Each row was made from one small tree. The marks that hang from a mark follow it in brackets, in alphabetical order. Every link used is in the known rows. Write each row's tree.
Known rows
piruz[tegon[povak[rekef[vetugo]]]]: [ -3 -26 -37  -7   0  -5  -9  -2   1 -13   2   4 -21  11   7   7]
vetugo[meli[dofakog sotev] rekef[tegon]]: [ 19  11 -11   1  -7   0  22  -7   4  -8   9  16  -7   3  16   3]
meli[dofakog]: [ 4  6  2 -6  6  0  1  1 -1 -5 -1  3  0 -4 11  1]
povak[rekef tegon[piruz]]: [ -7   3 -37  -3   1   1  15   1   0   1   7  13   2  -4   6   7]
rekef[povak tegon vetugo[meli[dofakog sotev]]]: [ 19 -22   4  -6  -1 -27  15  -3  -3  -8   8  26  11   3  19   7]
tegon[piruz povak[rekef]]: [ -3  11 -32  -2  -3  -2  -5   1   9  -3  -9  14 -17  -1   4   3]
tegon[piruz povak[rekef[vetugo]]]: [ -2 -20 -33  -4  -1  -5  -6   2   9  -3  -8  20 -12  -1   5   4]
piruz[tegon[povak[rekef[vetugo[meli[sotev]]]]]]: [  7 -32 -37  -1  -2 -19  -8  -7   1 -18   6   9 -15  16   7  10]
vetugo[meli[dofakog] rekef[povak[tegon[piruz]]]]: [  7  15 -17  -3  -1  -4  16 -10  -6  -2  13  26  -2   2  22   1]
rekef[tegon[povak] vetugo]: [  3 -17   0  -5  -7 -10  15   1  12   1  -2  14 -13   2   5   2]
tegon[piruz povak[rekef[vetugo[meli]]]]: [  4 -25 -35  -1  -6 -20  -5  -7   9  -2  -2  22  -5   8   6   3]
piruz[tegon]: [-3  0 -5 -3 -5  0 -7 -2 -5 -9  5 -1 -4  2  3  2]
sotev[meli[dofakog]]: [24  7  3 -4  5  1  5  1 -1 -4 -4 -2  5 11 15  6]
tegon[piruz povak[rekef[vetugo[meli[sotev]]]]]: [  8 -26 -33   2  -3 -20  -4  -3   9  -8  -3  25  -5   4   5   8]
povak[rekef[vetugo] tegon[piruz]]: [ -6 -28 -38  -5   2  -2  15   1   1   0   8  19   8  -3   6   8]
meli[dofakog sotev]: [  8   5   5  -2  10   1   1   4  -1 -10  -2   6   0  -7  10   6]
vetugo[rekef]: [  3   4 -13   3  -3  17   2  -4   0  -1   3   1 -14   2   2  -1]
povak[rekef[vetugo[meli[dofakog sotev]]] tegon[piruz]]: [  7 -28 -36  -5   7 -17  17  -3   0  -9  12  27  14  -1  18  12]

Which tree is each row?
[ 11   2 -14   4  -5  -4   0 -13  -7  -1   9   8  -8  15   8  -3] -> vetugo[meli rekef[povak]]
[  9 -22  -2  -4 -17 -28  10  -4   2   3   6  36  18   0   9   1] -> rekef[povak tegon[piruz] vetugo[meli]]
[ 14 -10   1  -5  -9 -24  13   0  13  -8  -3  37   0  -5  16   5] -> rekef[tegon[piruz povak] vetugo[meli[dofakog sotev]]]
[  0   8 -32  -4 -13  -1  14   3   8   1   0  21   3  -5   6   5] -> povak[rekef[tegon[piruz]]]
[  2  14   2  -5 -14  -9  10   4   2   2  -1  28   6  -9   8   2] -> rekef[povak tegon[piruz]]
[  2  25 -14   1 -18  11  14  -1  14   1  -5  24 -26  -5   7  -1] -> vetugo[rekef[tegon[piruz povak]]]
[-5  8 -4 -4  0 -6 11  2 -6  3  6 20  6 -6  8  4] -> rekef[povak[tegon[piruz]]]
[ 11  14 -15   0   1  -3  16  -7  -8  -8  12  29  -2  -1  21   6] -> vetugo[meli[dofakog sotev] rekef[povak[tegon[piruz]]]]
[  5  19 -13   1 -12  12  18  -3  11   1  -1   9 -33   5   7  -1] -> vetugo[rekef[tegon[povak]]]
[  3   8 -20   2  -7  -4  15 -11  -6   3  14  23  -2   6  12   0] -> vetugo[meli rekef[povak[tegon[piruz]]]]
[ 12 -28  -1  -4 -11 -27  14  -7  -1   2  10  20  12  11   9   2] -> rekef[povak tegon vetugo[meli]]
[ 13 -23   1  -1 -14 -27  11  -1   1  -3   5  38  18  -3   8   6] -> rekef[povak tegon[piruz] vetugo[meli[sotev]]]
[  4 -34 -38   1   0 -17  16  -3   0  -4  13  24  14   2   7  11] -> povak[rekef[vetugo[meli[sotev]]] tegon[piruz]]
[  9 -22  -2  -6   6 -25  13  -2  -7  -8  10  34  18  -4  19   8] -> rekef[povak[tegon[piruz]] vetugo[meli[dofakog sotev]]]
[  6 -21  -5  -9   3 -25  13  -6  -6  -2  11  31  17   0  20   3] -> rekef[povak[tegon[piruz]] vetugo[meli[dofakog]]]
[ -4 -23  -5  -6   1 -10  11   2  -5   2   7  26  11  -6   8   5] -> rekef[povak[tegon[piruz]] vetugo]
